In the rows, 100 means zero.
Known rows, with every step that occurs
riveto/reged/ferop/zakor/divof/bareg: 139 128 120 155  95  61 180 130 127 106  47  50 116 162  93  71 130 106
bareg/reged:  95 119  93  89  99  93  92 124 102 104  71  97 123  97  80  87 103 109
zene/bareg/reged/ferop/zakor/divof: 126 108 139  84 102  77 126 131 143 103  52  59  83 117  99  63 136 100
zakor/divof: 107  87 142 116 107  83 125 113 135  85 102  84  82  95  95  95 115  86
bareg/reged/ferop/zakor/divof: 129 113 167 100  86  66 147 124 129  91  63  70  98 128  94  55 125 116
divof/bareg/reged: 103 124  54 122 111  98  97 137  89 128  52  85 144 102  51  94  82  97
divof/zakor: 108  89 124 107 106 105 108 127 130 113  97 100  92  94 101  94 114  97
bareg/divof/riveto/reged/ferop: 143 139 114 107 126  48 114 128 110 131  86  59  91 129 100 112  69 119
zene/bareg/divof/zakor/ferop: 130  64 105  85 154  86  87 133 157 134  81  83  52  81  95 128 112 105
riveto/divof/bareg/reged: 127 120  77 140 111  94 105 142 118 137  67  72 123  90  57 116 101  66
riveto/reged/ferop/zakor: 124 138 118 107  77  73 151 104 104  96  65  77 113 161 125  68 135 131
reged/ferop/zakor/divof/bareg: 143  98 136 146  99  76 159 113 115 113  72  64  96 138  85  76 102  96
ferop/zakor: 109 102 117  99  95 121 111 104  99 102  87  81  95 115 108  75 125 105
reged/ferop: 118 105 115  97  84  68 119  83  92 101 104 110  99 123 111  99  81 117
reged/ferop/zakor/divof: 134  93 173 111  86  72 154  99 127  88  93  74  75 132 114  68 123 108
ferop/zakor/divof/bareg/reged: 119 112 112 137 112 101 132 154 124 115  39  51 121 112  54  66 123  87
zene/bareg/divof/riveto/reged/ferop/zakor: 150 136 103  91 135  77 105 138 124 145  63  29  71 133 113  94 104 108
zakor/divof/riveto/reged/ferop: 134 116 159 136 106  47 166 150 152 109  83  68  87 127 104  82 102 114

Rows
128 114 111 136 102  50 141 134 117 113  57  79 124 118  58  88  79 100 | zakor/divof/bareg/reged/ferop
134  85 146 125 105 101 116 131 159 123 112  87  71  83 108 116 131  67 | riveto/divof/zakor
141 106 184 111 101  76 147 159 140 122  67  59  85 113  87  50 102 117 | bareg/reged/ferop/zakor/divof/riveto
123 130  70  94 157  89  74 151 132 142  71  40  79  96  94 119  97  86 | zene/bareg/divof/riveto/reged
126 112 161 137 116 100 157 170 159 111  66  41  84 120 102  59 146 101 | ferop/zakor/divof/riveto/reged
129 130  87 119  90  86 126 123  81 131  42  76 137 139  71  69  89 118 | divof/bareg/reged/ferop/zakor
137 130 135 118  92  85 152 139 114 126  69  65 100 147 119  63 111 131 | divof/riveto/reged/ferop/zakor
146  87 191 123 101  83 155 135 138 119  95  63  62 118 106  63 100 108 | reged/ferop/zakor/divof/riveto
132 125 159 123  84  57 175 117 139  82  66  61  95 157 120  63 150 118 | riveto/reged/ferop/zakor/divof
129 104 113  98 142  93  73 127 105 137 108  62  72  83  83 117  60  92 | bareg/divof/riveto
138 100 157  96 117  87 126 167 155 132  57  49  71 102  91  57 112 101 | zene/bareg/reged/ferop/zakor/divof/riveto
152 142 131 105 120  67 124 131 109 134  73  39  86 144 109  86  94 124 | bareg/divof/riveto/reged/ferop/zakor
115  58 136 114 110  92 136 134 149 116  87 118  81  93 100  98 117 129 | divof/zakor/ferop
118 110 145 139 121  78 146 167 158 108  78  59  88 104  92  84 120  97 | zakor/divof/riveto/reged
125 100 119  94 134  89  80 119 124 120 101  74  79  91  91 117  97  89 | bareg/divof/zakor
129  82 177 126 117 114 137 153 146 117  92  54  63  94  95  64 119  90 | ferop/zakor/divof/riveto
126 135  99 109 140  78  95 145 117 130  81  49  93 107  89 113  88 102 | bareg/divof/riveto/reged
